Each row was made from one small tree. Brackets hold a mark, then the marks that hang from it, in alphabetical order. Every link used is in the known rows. Write each row's tree.
Known rows:
(damez (kikizu (pode (fifif tano) (mogi tane)))): [-0.47 -0.51  5.27  1.17  0.04  4.28 -1.02  4.80 -1.27 -1.21 -6.60  0.54
 -5.23 -3.35 -1.64  2.16  3.41 -0.18  0.66 -3.72  2.91  0.68 -0.54  1.48]
(damez (kikizu (pode fifif (mogi tane)))): [-0.92 -1.68  4.47  1.19 -0.17  3.32  0.00  2.91  1.30  0.58 -6.57  0.85
 -5.42 -2.68 -1.21  1.54  2.31 -0.66  2.47 -2.73  3.68  0.54  0.31  0.49]
(guril (dero pode)): [-0.85 -0.70 -0.16 -0.69  0.69 -2.17  0.63  0.07 -1.85 -0.27 -0.04 -2.78
  0.19  0.11 -0.92  0.42  0.20 -0.27  0.96  0.01  3.06  0.44 -0.83 -0.36]
(pode (fifif tano) kikizu mogi): [-0.20 -2.06  2.18  0.91  1.51  2.73 -0.02  3.77 -0.83 -1.33 -0.68 -2.31
 -5.50 -5.26 -2.15  0.28  3.63 -0.12 -0.40 -2.80 -1.71  0.29 -0.65  0.51]
(dero (pode fifif mogi)): [-2.20 -2.32 -0.02 -0.72  2.21 -0.58  0.12  0.44  1.40  0.78 -2.09 -0.18
 -4.29 -2.16 -2.73 -0.35  1.68 -1.43  1.50 -2.45  2.47  0.41 -0.89  0.27]
(damez (kikizu (pode (fifif tano)))): [ 2.11  0.70  3.48  0.22 -0.47  2.40 -0.55  3.89 -2.50 -1.83 -4.70  3.41
 -4.40  0.09 -1.47  1.31  1.74 -1.25 -0.33 -2.67 -0.41  0.42 -0.32  2.16]
(mogi (pode fifif (kikizu damez)) tane): [ 2.25  0.93  1.78  1.98  0.99  2.18  1.17  0.13  2.04 -0.98 -2.20 -1.93
 -4.89 -1.99  1.59  1.38  1.75 -0.70  1.34 -0.03  0.63 -0.47  0.56 -2.17]
(mogi pode tane): [-0.79 -0.45  1.19  0.63  0.41  0.87 -0.28 -1.19  0.84 -0.84 -2.29 -2.33
  0.54 -0.98  1.95  1.62  0.38 -0.09 -0.35  0.94  1.17 -0.20 -0.51 -0.76]
(damez (kikizu (pode mogi))): [-0.96 -0.58  1.72  0.62 -0.90  0.55  0.10  2.03  0.35  0.93 -3.27 -0.12
 -3.96 -1.71 -1.73  0.62  1.56  0.00  1.41 -2.22  0.89  0.37  0.02  0.24]
(dero (pode kikizu mogi)): [-0.97 -2.83  0.02  0.02  0.77 -1.74  0.59  1.02  1.85  0.85  0.25 -5.16
 -5.60 -4.48 -2.33 -0.69  2.10  0.21  1.62 -0.73  3.26 -0.09 -0.61 -0.83]
(tano (fifif (pode mogi))): [-1.63 -0.48  0.11 -1.52 -1.22  0.69  0.01 -2.59 -0.21  0.22  0.23 -3.22
 -1.25 -2.96 -0.74  0.00  2.08  0.87 -0.51 -1.46 -2.48  0.79 -1.38  0.10]
(tane (mogi (pode (fifif tano) (kikizu damez)))): [ 6.01  3.04  0.60  1.32  0.71  1.28  0.95  1.12 -1.48 -3.72 -0.28  0.04
 -4.03 -1.81 -0.54 -0.02  2.16 -1.52 -1.23 -1.62 -3.56  0.31 -0.41 -1.79]
(fifif pode): [ 1.11  0.32 -0.24 -0.98  0.63 -1.04  0.09 -2.82 -0.90 -1.06  0.39  0.82
 -0.54 -0.33 -0.05  0.21  1.20  0.23 -0.73 -0.07 -2.37 -0.09 -0.39  0.53]
(tano (fifif (pode (kikizu damez) mogi))): [ 1.31  1.76  0.02  0.01 -1.64  0.73  0.93 -1.25  0.69  0.25  1.61 -4.90
 -4.97 -3.95 -0.45 -0.17  3.05  1.43  0.52 -1.55 -2.21 -0.16 -0.39 -1.70]
(mogi (pode (fifif tano) (kikizu damez)) tane): [ 2.67  2.04  2.80  2.01  1.19  3.04 -0.12  2.32 -0.55 -2.75 -2.08 -2.26
 -4.54 -2.59  1.31  2.09  3.10 -0.58 -0.74 -1.07 -0.21 -0.43 -0.22 -1.18]
(guril dero): [-0.78 -0.14  0.51  0.06  0.38 -0.24  0.64  0.60 -2.37 -0.35  0.60 -1.62
  1.68 -0.64  0.10  0.80  0.11  0.21  0.28 -0.11 -0.68  0.19 -0.08 -0.46]
(tano (fifif (pode kikizu))): [ 2.11 -1.32  0.63 -1.08 -2.47  0.34  1.20 -1.92 -0.27 -0.76  1.05 -4.32
 -3.24 -2.47  0.40 -0.06  1.98  1.15 -0.52  0.93 -1.90 -0.02 -0.50  0.23]
(pode (fifif tano) (kikizu damez)): [ 3.59  2.26  1.65  1.53  0.71  2.14  0.20  3.50 -1.47 -1.90  0.11  0.21
 -5.10 -1.65 -0.73  0.45  2.43 -0.54 -0.33 -1.86 -1.03 -0.54  0.29 -0.44]
(tano (fifif pode)): [ 0.53  0.27  0.06 -1.78 -2.12  0.44  0.21 -2.83 -0.96 -0.81  0.21 -1.69
 -0.26 -0.29  0.63  0.32  0.88  0.57 -0.86  0.09 -2.13  0.29 -1.01  0.70]
(damez kikizu): [-1.05  1.21 -0.23 -0.37 -1.24 -0.18 -0.13  2.76 -0.47 -0.32 -1.93  1.78
 -2.07 -0.18  0.68 -0.19 -0.13  1.38  0.19 -0.63  0.37 -0.49  0.12  0.23]
(kikizu (pode mogi)): [ 0.01 -1.81  2.04  0.85  0.44  0.72  0.16 -0.74  1.01  1.34 -1.54 -1.70
 -1.82 -1.55 -2.33  0.88  1.66 -1.13  0.95 -1.54  0.58  0.79 -0.17  0.22]
(kikizu damez (pode (fifif tano) mogi)): [ 2.15  1.94  2.98  1.47  1.49  2.66 -0.61  1.98 -1.13 -0.33 -2.39  1.07
 -3.81 -1.01 -2.74  1.56  3.14 -2.33  0.42 -4.28 -0.71  0.73 -0.32  0.28]
(tane (mogi (pode fifif kikizu))): [ 4.09 -1.58 -0.12  0.44  0.39  0.61  1.72 -0.88  0.92 -2.48 -0.67 -0.73
 -3.57 -2.41 -0.60 -0.77  1.14 -1.64  0.08  0.43 -2.93  0.59 -0.19 -1.45]
(tano (fifif (pode kikizu (mogi tane)))): [-0.26 -2.10  2.56 -0.03 -1.85  2.45  0.47 -0.90  1.07 -0.13 -0.89 -7.41
 -4.13 -6.08  0.24  1.08  3.71  2.12  0.53  0.20  1.22  0.26 -0.57 -0.44]

Which tree is each row?
[ 1.34  1.47  1.74  1.70  1.53  2.45  0.09  4.00 -0.76 -1.00 -0.02 -1.33
 -6.32 -4.15 -1.89  0.56  3.54 -0.25  0.42 -3.44 -1.42 -0.14 -0.05 -0.77] -> (pode (fifif tano) (kikizu damez) mogi)
[-0.86  0.53  0.57 -0.51  1.11 -0.06 -1.18 -0.28 -2.76 -1.76  0.01 -1.28
 -1.29 -3.54 -1.64  0.92  3.23  0.94 -2.25 -2.57 -3.48  0.28 -1.96  1.12] -> (fifif (pode mogi) tano)
[ 2.13  2.58  0.60  0.85  0.80 -0.01 -0.02  0.90 -1.82 -1.74  1.57 -2.89
 -4.94 -4.58 -1.44  0.72  4.19  1.37 -1.08 -2.71 -3.11 -0.61 -0.81 -0.78] -> (fifif (pode (kikizu damez) mogi) tano)
[ 3.07 -0.78  3.54  0.37  0.72  2.57 -0.45  1.35 -2.19 -1.52 -2.70  1.71
 -2.01  0.35 -1.97  1.39  2.17 -2.52 -0.45 -2.03 -0.50  1.09 -0.72  2.38] -> (kikizu (pode (fifif tano)))
[ 2.08  2.25  2.53  1.43  0.66  1.47 -0.56  1.24 -1.25 -1.92 -0.30 -4.28
 -4.91 -5.53 -0.60  1.98  4.69  2.01 -0.56 -2.20  0.31 -0.63 -0.40 -1.13] -> (fifif (pode (kikizu damez) (mogi tane)) tano)
[ 1.25 -1.57  3.42  1.42  1.16  3.06 -0.07  2.18 -0.70 -3.14 -2.69 -3.13
 -4.03 -3.98  0.86  1.94  3.05 -0.56 -1.15  0.09 -0.34 -0.06 -0.72  0.34] -> (mogi (pode (fifif tano) kikizu) tane)
[ 0.60  0.11  2.62  2.29  1.36  3.02  0.69  2.57  2.44  0.60 -1.84 -2.20
 -6.31 -4.53 -0.62  0.74  3.02  0.18  2.63 -1.92  2.90 -0.43  1.04 -2.09] -> (pode fifif (kikizu damez) (mogi tane))
[ 0.51  1.21  0.26  1.85  0.48  0.27  0.89  1.73  1.56  0.71  1.35 -3.29
 -4.83 -3.69 -1.06 -0.26  1.95  0.69  1.37 -1.80  0.22 -0.57  0.71 -2.42] -> (pode (kikizu damez) mogi)
[-1.50 -1.03  1.63 -0.14  1.00  0.85 -0.55 -1.74  0.54 -0.39 -1.83 -2.17
 -1.32 -3.88 -0.30  1.38  2.62  1.37  0.07 -1.04  0.54  0.18 -0.69 -0.23] -> (fifif (pode (mogi tane)))
[ 3.93 -0.61 -0.30  0.60 -0.77 -0.57  1.35 -1.29  0.65 -2.12  0.62 -2.87
 -1.93 -2.12  0.00 -0.77  0.66 -0.50 -0.52  1.09 -2.13  0.40 -0.22 -1.91] -> (tane (mogi (pode kikizu)))
[-0.29 -2.36  4.09  1.54  1.48  4.10 -0.46  4.32 -0.33 -1.37 -2.70 -3.60
 -5.49 -6.46 -1.21  1.51  4.12  0.44  0.20 -2.09  1.85  0.07 -0.41  0.40] -> (pode (fifif tano) kikizu (mogi tane))
[-2.57 -1.54  3.27  0.29  2.59  1.76 -0.59  3.51 -2.66 -1.42 -3.52 -3.77
 -1.99 -4.26 -2.10  2.29  3.54 -0.23  0.92 -3.00  4.60  0.91 -1.85  0.33] -> (guril (dero (pode (fifif tano) (mogi tane))))
[ 1.02  1.40  2.08  0.68 -1.76  2.22  0.63 -0.68  1.30 -0.15 -0.20 -6.47
 -4.68 -4.92  0.58  0.96  3.51  2.18  1.02 -1.02  1.47 -0.21 -0.03 -1.85] -> (tano (fifif (pode (kikizu damez) (mogi tane))))
[ 0.38  0.43  1.47  1.66  0.75 -0.20  0.38  1.76  2.50  0.78 -1.11 -5.47
 -6.05 -4.18 -1.18  0.71  2.67  0.99  2.81 -1.22  6.99 -0.70  0.31 -2.81] -> (dero (pode (kikizu damez) (mogi tane)))
[ 2.77  2.13  0.80  1.47  1.34  1.31  0.43  1.73 -1.02 -2.59 -0.30 -0.88
 -4.85 -1.72  0.16  1.26  2.20 -1.23 -1.10 -1.40 -3.62 -0.46 -0.23 -0.87] -> (mogi (pode (fifif tano) (kikizu damez)))
[-0.86 -2.58  2.77  1.67  0.14  2.22  0.39  2.08  2.01  0.36 -1.15 -5.71
 -4.08 -5.55 -0.36  0.85  2.73  1.54  1.50 -0.46  3.27 -0.23  0.21 -1.12] -> (pode kikizu (mogi tane))
[-0.22 -0.17  2.88  0.67  1.67  2.90 -0.93  1.23 -1.36 -2.79 -3.71 -0.39
 -0.71 -1.60  0.93  2.27  1.96 -1.02 -1.54 -1.04 -0.55  0.29 -1.10  0.92] -> (mogi (pode (fifif tano)) tane)
[-2.43 -1.74  1.25  0.20  1.04 -0.19 -0.51  0.54  1.92  0.60 -2.67 -3.88
 -2.46 -3.20 -1.29  0.83  1.75  0.54  1.68 -1.19  6.72  0.08 -0.73 -0.64] -> (dero (pode (mogi tane)))
[ 5.22  2.82 -0.74  1.37 -0.62 -0.88  1.43 -1.13  0.88 -1.79  1.13 -1.96
 -2.56 -1.19  0.45 -0.58  0.57 -0.55  0.01  0.33 -1.80  0.09  0.19 -3.48] -> (tane (mogi (pode (kikizu damez))))
[ 4.13  1.60  1.88  0.90  0.88  1.55  0.65 -0.63  0.46  0.43 -2.08  2.94
 -2.94  2.21 -1.29  0.85  0.95 -2.80  1.71 -1.88  0.65  0.43  0.90 -0.28] -> (kikizu damez (pode fifif))
[-1.58 -3.00  0.50  0.07  1.14 -1.78  1.39  1.84 -0.23  0.60  0.82 -6.95
 -4.03 -4.84 -2.19  0.02  2.24  0.48  1.87 -0.90  2.91  0.15 -0.58 -1.16] -> (guril (dero (pode kikizu mogi)))
[ 1.06  1.25  3.60  2.41  1.62  3.93 -0.27  4.53 -0.10 -1.09 -2.04 -2.86
 -5.91 -5.19 -0.79  1.54  4.20  0.56  0.89 -3.22  2.17 -0.16  0.25 -1.31] -> (pode (fifif tano) (kikizu damez) (mogi tane))
[ 1.69  1.40 -0.32  0.55  0.91 -0.69  0.64 -1.31  0.61 -0.01  1.66 -2.60
 -5.32 -3.88 -1.25  0.06  3.10  1.02  0.67 -1.62 -2.39 -0.70  0.22 -1.81] -> (fifif (pode (kikizu damez) mogi))
[-3.35 -1.78  1.78  0.27  1.29 -0.34  0.06  1.21 -0.37  0.45 -1.85 -5.55
 -0.92 -3.59 -1.46  1.59  1.80  0.83  1.91 -0.96  6.07  0.57 -0.95 -1.14] -> (guril (dero (pode (mogi tane))))
[ 3.98  2.36 -0.35  0.45  0.10 -1.09  1.10 -1.68 -0.12 -0.93  1.77 -1.12
 -4.12 -1.20  0.19  0.06  2.00  0.95  0.06 -0.12 -2.14 -1.03  0.38 -1.37] -> (fifif (pode (kikizu damez)))
[ 2.10  0.49  0.50  0.61  1.73 -1.14  1.85  1.69 -0.70 -0.37  0.32 -2.12
 -4.90 -0.80 -1.34  0.46  1.65 -0.86  2.71 -1.04  2.71 -0.10  0.19 -1.92] -> (guril (dero (pode fifif (kikizu damez))))
[ 5.54  2.08 -0.41  1.07  0.63  0.49  1.91 -0.87  1.20 -2.07 -0.08  0.20
 -4.28 -1.17 -0.26 -0.75  1.20 -1.55  0.51 -0.65 -2.80  0.28  0.50 -2.83] -> (tane (mogi (pode fifif (kikizu damez))))
[ 1.52  0.84  2.11  1.42  1.47  1.66  0.60 -0.11  1.22  1.20 -2.28  1.47
 -3.96 -0.33 -2.67  0.76  2.13 -2.47  2.22 -3.47  0.15  0.75  0.49 -0.67] -> (kikizu damez (pode fifif mogi))
[-1.83 -0.64  1.90 -0.76 -1.45  2.09 -0.25 -1.89  0.46 -0.05 -1.68 -4.58
 -1.24 -3.99  0.22  1.11  2.67  1.67  0.02 -0.92  0.91  0.58 -1.05 -0.11] -> (tano (fifif (pode (mogi tane))))
[ 3.04  1.15  0.69  1.26  0.75  1.28  1.21  1.34  1.16 -0.24  0.05  0.50
 -5.34 -0.86 -0.25 -0.19  1.41 -0.56  1.50 -0.83 -0.18 -0.59  1.11 -1.32] -> (pode fifif (kikizu damez))
[ 0.62 -0.46  2.02  1.43  1.79  1.01  0.70  2.11  2.85  0.52 -2.46 -3.37
 -7.77 -4.15 -1.63  0.79  3.04 -0.07  3.42 -2.17  6.22 -0.43  0.53 -2.05] -> (dero (pode fifif (kikizu damez) (mogi tane)))
